Each row was made from one walk, in order. Every step used is in the known rows, and no mark comes twice. Write each row's walk.
Known rows
saruned lalug: [ 22   7 -16  -1  -2  -7 -13   1  -3  14   7  -2  21  -1   4   6   5   1
   5   0   3   6  -9   6   1   5  -1  -1   5   0   6  13  -3  -8  14  11
   7]
getevot lalug gotok: [ 35   5  26  -2   8 -39  27   2  -9  17   6   3   4   7   3   9   7 -11
   5  -2   4   4   7  -6   1   2  35 -11   4 -11   7 -18 -11  -8  21   9
  10]
datus lofi: [  9  -2  19  -3   4  27  -7   2  -3 -14   2  -3  -2  -1 -16  -4   7   9
   4  -2   1 -10  -1   4  -8   6  -9 -12   1 -11   0  -7   3   0  -8  22
 -10]
gufek getevot rupemu lakun gotok: [ 50  46   7  17 -15   9 -10  10  -2  -3  33  -8  25  17   4  13  -8   7
  27  -5   9  -1   3 -21 -25   3  17 -19  -3  13 -14   5  -4  12   4 -18
 -14]
gotok getevot rupemu lakun: [ 34  24  -3   8  -5   1   1   1   3  15  14   2   7   4  20   6  -9  -6
   4  -5   3  -2  -3  10 -11   3  22 -24 -10   5  -2  -7  -5   5  -2 -14
  -4]
rupemu lakun: [ -7  16   2  14  -5   5   8  10   0   6  13  -1  22  -9   8   1  -7  -4
  10   2  -1 -12  -8  10  -1  -5   6  -1  -9  -1  -1   4  -3   3   2  -8
  -2]
ferigaz getevot rupemu: [ 12  12   5   4  -5  -8 -15  -3   4  13   3   5   7  11 -11   5   3  -6
   3   1  -1  12  -2 -11 -11  20  34 -15   0 -19 -12   1  -6   0  12  -1
 -20]
rupemu gotok getevot revetim: [ 30  13 -20  -5   2   4  12   0  13  -7  -5  -6  15   5   9   0   5 -17
  12   2   1   8  11  20 -11  18   9  -2  -5  24  14  -2  -1  -8  18 -17
  15]
lakun rupemu: [ 43  13 -18   2  -5   3  -5   8  -4   5   6   4  10   2  -9  -7  -5  -4
  -5   4  -2  -6   1  13  -1  -1   6   4   1 -12  -2  -1   1   5  10   1
   3]
netov lakun lalug gotok getevot rupemu: [ 64  15  15   1  15 -26   8 -12  -8  17  19   2 -41  10  -3   1  -9 -14
  -2 -11  10  10  -2   3  -9   7  51 -22   1 -38  -2 -27 -21   4  -6 -14
  -2]
rupemu gotok: [ -5  14  -5   3   5   2   5   2   4   5   2  -2  20  -8   4  -2   1 -11
  10   6  -3  -5   1   3  -9   7   4   2  -8   9  -3   8  -3  -1   8 -10
  18]
ferigaz gufek: [ -8 -15   8 -12   0  10  -2   0   4  -4   2   2  -9   6 -25   2  -3 -16
   4   4   4  -1   9   5 -10  -5 -16   4   2  11  -2   5   9  -4  -4   0
   7]
gotok rupemu lakun getevot lalug: [ 60  15  24   8   2 -21  59  11  -5  26  29   2  43  10   1   1  -7 -18
  25   6  -5  13  10  12   1  -2  24 -13 -10  12  16  16   0  -3   4  19
  21]
getevot rupemu gotok lakun netov: [ 52  39 -19   8   6 -21   8  -3  -3   4   2   5  16  17  -4  -3  -2 -17
   4   2   9  -6   5   6 -28  46   5   8 -15  -6  -8  -4  -6   8   2 -40
  25]
netov lakun rupemu gotok: [ 30  37 -36   9   6   3   3  20   5  18   8   5  15  -8 -15 -14 -15 -20
  13   8  -2  -5  -9  27 -10   8  21   4 -13 -15  -6   1 -10   5  12  -6
  28]
getevot rupemu gotok lakun lalug: [ 44  18   1  15   5 -13  12 -23 -13   2  16   6  11 -13   0   1  -3 -12
  -4  -3   4   0   6  -5 -10  43  31  11 -13  16  -8 -10 -15   2  -6 -34
  24]
lofi revetim: [ 13 -11  14  -4   4   3   1   5   1   2  20  -2  -5   9  -8  -2  -9   5
   8   0   4   0  -6  -2   2 -11  -4   8   2   3   0   7   1  -2   1  -8
 -12]
netov lakun lalug gotok: [ 31   4  20   6  16 -28  15  -2 -11   3  18   0 -22  -1  -8   0 -10  -9
   5  -2   2   1  -8   0   6  -2  26  -4   1 -47  -3 -14 -19   2  -2  -6
   2]
lakun gotok getevot revetim: [ 54   9 -11  -9  -4  21   3  -5   5 -11   1  -8   4  24  -1   9  -7  -2
   9  -9   6  26  21  10  -9  10   0   4  10  21  20   0   3   2   8 -16
   3]
gufek getevot lalug gotok lakun: [ 66  22  27  -3  12 -57  30  -3 -12   6  18  -2 -16  27   2   7   9   0
   3  -7  15   4   1  -5 -10  21  35 -12   2   6  10 -10  -2  -9  22 -11
   3]
netov lakun getevot: [ 29  15  -5  -1  -2  -8  21   4   2   5  10  -1   2  23   7  -7 -14  -7
  15   6   0   9   1   2  -8  -4  11  -6   0 -19  10   2  -4   3 -12   1
   8]
gufek getevot rupemu gotok: [ 32  31  -8   5  -5 -11 -10   1   6  -6  15  -5  13   7   9   4   5  -5
  17   2   4  -6   1 -18 -24  17  25 -19 -10  15 -21   5  -6   0  12 -11
  -2]
netov lakun: [ -4   7  -6   3   3   1   1  10   4   9   0   3 -11   5  -9  -2 -13  -4
  10  -1   3   1  -8   8  -3  -5   7  -4  -5 -15   0  -4  -6   4  -3   6
   6]
lofi datus: [-24   3   2  -3   3 -16  10  11  -3   2  -8  -4  -7   0  25   4  14  -1
  -7   5   2  10   3   4  -6  -3  -6   7  -6 -16  -5   0   1  -7  -5   0
 -13]
saruned lalug gotok lakun getevot: [ 80  23   0 -11   3 -47  22 -10 -15  -1  17  -1  18  24  18   2   3   3
   3  -4   5   2  -5  -5 -12  24  27  -8  17 -26  27   9  -3 -14  15 -13
  32]
netov lakun rupemu gotok getevot revetim: [ 74  30 -47   1   2   3  11  16  17   6  -2   1  19  10  -9 -10 -14 -25
  14   4   1  10   3  44 -14  15  35   3 -11  -1  12 -10  -5   2  25 -14
  25]
saruned lalug gotok: [ 39  11  -1  -8   5 -28  -8   2  -8   7  12  -4  11   1   2   6   7   4
   4  -4   4  -2  -9   0   0   8  18 -10  14 -29   7   5  -6 -11  24   2
  12]
lakun getevot: [21  6  8 -5 -5 -2 14 -4 -2 -4  9 -2 16 18 17 -2 -2 -1 11  4 -2  2  6 -9
 -3 -2  1 -8  5 -5 10  7  1 -2 -4 -3  7]
ferigaz gufek getevot lalug: [ 38  -4  24 -11   2 -14  14   3   4  11  20  -4  -3  29 -25   9   0 -18
  21   6  15   6  10  -2 -16  -5  -6  -7  -3  47   2   8   6  -8  13  19
  -5]
ferigaz getevot lalug gotok: [ 37  14  30  -3  10 -47  19   6  -4  39  11   2   9  15 -11  10  12 -13
  10   5   2  10  -4  -3  -1   7  46 -19   9 -24   7  -7 -11 -10  30   4
 -15]
lalug gotok getevot: [ 45  10   8 -15  14 -20   9  -3  -1   9   3  -4 -33  14   9  -1   7  -3
  -9 -10   6   6  -3   5  -9  -2  16 -24  11 -16  14 -10  -2  -5   0 -13
   2]
lalug gotok: [ 14   4  13  -6   7 -22   3   2  -6  -2   7  -1  -9   3  -3   1   5   1
  -1  -5  -1  -5   0  -8  -1   4  22 -12   8 -28   0  -6  -5  -3   8  -9
   3]
getevot lalug: [ 14   0  13   2   0 -12  19   0  -4  23   5   3  19   5   1   6   1 -14
   8   2   3   2   6   0   7   1  13   0  -4  21   7  -6  -6  -6   9  19
   4]
rupemu lakun lalug gotok getevot revetim: [ 71  12  16   8  10 -22  29  -3  -4  -4  22  -6   4  -2  15   7  -2 -14
   9  -5   6   5   6  21   5   4  34  -8  -2 -12  17  -8 -11  -2  22 -29
  -4]

Which walk is each row?
[ 42  11  19   8  15 -19  27  19  -7  -1  25  -1   1  -9 -14   1   1  -4
   6  -5  -5  -6  -3  11  -3   1  38 -23  -3 -32  -3   9   2  -1  12  -4
  16]  lalug gotok rupemu lakun
[ 52  26  15  23  -3 -11   2  -5  -7  -3  38  -3  15  -2   9  10  -6   1
  17   1   8 -10  -6  -9  -7   1  26 -15 -14   6 -20   4 -14   8   4 -17
 -25]  gufek getevot rupemu lakun lalug
[ 29  36 -13   4 -10  -6  16   1   6   9  10   3  32  16  13  -4 -13 -19
  26   7  -2   0   4 -12 -25  16  35 -10  -9 -16  -7  -3 -14   3  -1 -11
  27]  netov lakun getevot rupemu gotok
[ 87  25  20  11  25 -49  51  27 -12  29  27   1  11  16 -22   6  -2 -23
  18   3   4  -1  -1  23  -4   3  24 -16 -12 -28   7   8  -6   3  22   1
  14]  getevot lalug gotok rupemu lakun netov
[ 78 -10  38 -20  22 -39  32  10  -2   5  26  -3 -23  31 -54   8  10 -18
  16  -2   8  13  15   2 -16  -2  23 -24   0  17   0  12   9 -14  17  21
  14]  ferigaz gufek getevot lalug gotok rupemu
[ 24  27   7  10 -12  -2  24   7  -1   7  16  -1  37  12  27  -2  -9  -2
  21   7  -3  -2   0   1  -5  -7   7  -7  -3  -7   9  12   0   0  -1  -8
   7]  rupemu lakun getevot
[ 42  14  12   8   3  -5  39   9  -3   3  25  -2  27   5  -1  -4  -8  -3
  20   2  -8   6   5  10  -5  -3  16 -14  -5  -9   7  27   5   1  -2   1
  22]  gotok rupemu lakun getevot
[ 53 -15  30   2  28 -28  21  -5 -15  -2  24   0 -22  -9 -32   0   5  -5
  -4  -4  -2  11   4   2   9   5  29  -6   1 -32  -3   2  -6  -2   4  -1
  14]  lakun lalug gotok rupemu
[ 71  24  12  -3  17 -58  36   2 -16  22   7   5  -3  31  -3   5   1 -19
  -1  -1  15  -1   1   9  -8  27  17   5  -2 -17  14 -15  -7   0  13 -21
  19]  getevot lalug gotok lakun netov
[ 56  17  -7 -16  11 -31  -1  -3  -3  22  11  -6 -12  12   8   6  10  -1
  -1 -10   9   9 -14  12  -8   3  11 -22  15 -18  17   3  -7 -13  16  -2
   8]  saruned lalug gotok getevot
[ 51  19  -6  -6   8 -39   1  -6 -13   5  10   1  -1   6   6   5   6   4
  -7  -9   8  -1  -8   6  -6  28  24  -5  12 -25  15   3  -4 -11  14 -13
  24]  saruned lalug gotok lakun
[ 58  21  23   6  17 -16  20  -5 -10  21  31  -5 -12  -8  14   5  -3 -11
   4  -5   6   1  -8  13  -3 -10  12 -13  -2 -21  10  -5 -13   0   3 -28
  -2]  rupemu lakun lalug gotok getevot
[ 36  -5  18  -5  19 -26  18   7  -6  -7   8   0 -22   1 -26  -1   8   0
  -6  -7  -6   5   7   2   0   8  28 -17   4 -30  -2   6   3  -6   8   5
  16]  lalug gotok rupemu
[ 72  10  27  -7  18 -49  57  11  -9  22  21   3   2  27 -14  -2  -7 -17
  20   0  -1  19   9   4  -2   1  49 -25   2 -30  16  -1  -7  -7   7  20
  33]  netov lakun getevot lalug gotok rupemu
[ 70  11  18   4   2 -31  49  14  -3 -30  22  -2  32  12  -1   2   0 -11
  22   1 -10   2  20   8  -2  12  59 -18   0 -29  13  15   5  -6  25  -9
  21]  lalug gotok rupemu lakun getevot revetim
[ 33   9  14  -7  11 -35  10  -4 -11  -8   5   4 -22   9   1  -2   4   5
 -12 -10   5   0   0   0  -6  23  23  -1   9 -24  11 -13   0  -3   4 -22
  15]  lalug gotok lakun
[ 79  47  -2   5  10 -27   8  13  -4  20  17  -1 -11  28  17   7  -4 -20
   7  -5   9  -9  -5  12 -25   6  25 -28  -6 -41  -4  -8 -10   9   9 -34
  -7]  lalug gotok getevot rupemu lakun netov
[ 74  21  -9 -12   3 -36 -10  -7  -6  19  11  -2  -8  12   8  10   9  -3
  -5 -12   9   5  -5  -1 -14  14  41 -29  14 -20   5  -6 -13 -12  19  -6
   5]  saruned lalug gotok getevot rupemu
[ 15  28   6  13 -10  22   4  10  -4  12  22  -5  30   0   3   5 -12  -1
  20  -1   3   2   3   0  -8  -8 -10   2  -1   2   3   8  -4  10  -3 -20
   0]  rupemu lakun gotok
[ 58  -3  -3  -6  16 -31   6   8 -10   2  21  -2  -6  -2 -28   3  10   2
   1  -8  -1   9  -5  10  -1  12  25 -21  10 -29   5  19   0 -12  16  15
  24]  saruned lalug gotok rupemu
[ 87  24   7   2   5 -33  31  12 -11   7  35  -4  32   4   0   1   2  -3
  21   0  -3   4  -6  11  -7   3  37 -27   7 -36  14  33  -2 -11  22   2
  32]  saruned lalug gotok rupemu lakun getevot
[ 34  17  26  18  13 -20  20  -1 -14   5  30  -2  10 -19   9   4  -4  -8
   8   1   2 -11  -8   2   7  -6  23  -5  -3 -33  -3  -4 -15   0   7 -22
  -7]  rupemu lakun lalug gotok
[ 53   3  -1 -13   8 -21  15  -1   5 -20  -6  -6 -13  14   6   4   7  -6
   0  -8   5  10  12  12  -5  13  33 -13  10 -14  20 -13   0  -9  21 -15
  -1]  lalug gotok getevot revetim
[ 60  10  29   9  11 -39  46  19 -11  24  27   2  19  -3 -14   5   1 -15
  14  -5  -2   3   3  16   2   1  44 -18  -8 -14   7   4  -6  -5  21  11
  18]  getevot lalug gotok rupemu lakun
[ 59  14   2   5  11 -29  16  19  -9   9  32  -2  20 -10 -17   5   2  -2
  11  -6  -3  -2 -12  18  -3   5  36 -21   3 -31   6  24  -3  -7  21   8
  23]  saruned lalug gotok rupemu lakun
[ 40   4   6  -8   6 -15  26  -5   0  36   2   0  -5  16   6   5   1 -13
   0  -4   8  15   1  12  -2  -7   5 -11  -3  30  19 -10  -5  -6   6  12
   6]  gotok getevot lalug
[ 36  28 -24   4   2   2  -1  12   0  12   2   2  29 -10  -8 -11  -2 -15
   3  10  -6 -10  -1  13  -9   9  10   7  -8   3  -7   6  -3   1  19 -11
  24]  lakun rupemu gotok
[ 37  14  12  -1   3 -27  18   4   0  15  14  -5   7  23   3   7   3  -4
  22   3  10   4   0  -6  -2  -4   7 -11  -5  27   2  -1  -3  -2  16  14
 -12]  gufek getevot lalug
[ 36  24   0  -6  13 -13  28  -2   4  45   5  -2  15   5   9   2   4 -23
  11   4   4   9   1  15 -11   6   6  -8  -9  42  13  -4 -10  -9  12  -2
  22]  rupemu gotok getevot lalug
[ 62  36 -32  -6   8   7  -1   7   6  26   7  -1   4   2   0 -12  -3 -17
   2   4   1   0  -5  29 -16   6   4  -4  -5   9   5   3   0   0  15 -16
  23]  lakun rupemu gotok getevot
[ 12  21   1  18 -11   2  -2   6  -2   3  14   5  28  -6  11   6  -7  -5
   9  -1  -1 -12  -1  -3  -9   6  31 -11 -11  -4 -12  -4  -9   5   2 -10
   0]  getevot rupemu lakun
[ 64   7  33  -4  22 -48  31  10  -5  32  16   3  -2  12 -36   7  15 -16
  10   0  -3  24  -1   4  -2  12  51 -24   4 -27   5   8  -5  -8  28  22
   2]  ferigaz getevot lalug gotok rupemu
[ 35  29  -4  -3   3 -14  30  -8  -4  -3   4   0  23  12  19 -10  -2 -10
  11   6  -1   2   7   2 -19  28   4   5  -2  10  14   5   1  -5  -1 -29
  41]  rupemu gotok lakun getevot
[ 44  22  -3  -6  -9  15  -9 -11  -2  12   9  -4  -7  24  -1   8  -7   2
   3 -13   8  19  13 -11 -19   6   4 -11   7  15   1  -8  -5   7  -9 -14
   1]  lakun gotok getevot rupemu
[ 78   6 -15 -15   2 -30   2  -2   1  -4   4  -6   8  14  10   8  10  -8
   6  -7   6  10   3  17  -5  16  30 -14  14 -14  25   1  -4 -14  35  -2
   9]  saruned lalug gotok getevot revetim
[ 45  21 -12   0   9 -22  12   0  -7   1   3   3 -11  23  -6  -5  -5  -9
  -4   0  10  -1  -2  16 -15  22 -19  12  -5 -12   9  -4   5  10  -3 -29
  12]  gotok lakun netov
[ 30  -1  -4   4  -2 -14  -1   3  11 -10  -2  -1  20  10 -12   6   6  -8
  13   7  -2  13   6   9  -2  20  33  -1   3 -10   8   7   1  -3  30  -4
 -21]  ferigaz getevot revetim
[50 18  9 -9  4  4 18 -6 -4 36 13 -5  9 28  0  8 -7 -8 10 -8  9 27 10  3
 -7 -4 -7 -4  5 32 21 -7 -4  2  0  3 10]  lakun gotok getevot lalug
[ 36  26  -8  -5   3  17  -1   4   5  23  12  -6 -26  24  -8  -1 -18  -4
  12 -10  10  24  -4   9 -15  -9 -13  -7   4  -3  13  -8  -5  11 -19  -9
   7]  netov lakun gotok getevot
[ 34   2   7  -3   5  13   7   5  -6  -2  18  -5   1   8 -36   0  -5   5
   5  -8  -3  20  14  -1  -5   2  -8  -6   3   1  -1  13   7   5 -10   4
  21]  lakun gotok rupemu
[ 91  17  -6 -11  -8 -48  25  -9 -13 -28  11  -2  29  28  18   7   4   0
  11  -2   4   7  15   3  -9  38  47  -2  18 -20  33   4   1 -15  32 -17
  33]  saruned lalug gotok lakun getevot revetim
[ 35  30  -8   1 -13  -5  11  -8   0   0   6   1  40   9  21  -1   0 -13
  16   9  -6  -6  12 -18 -21  19  25 -12  -5   1  -8   3  -9  -4   4 -17
  23]  lakun getevot rupemu gotok
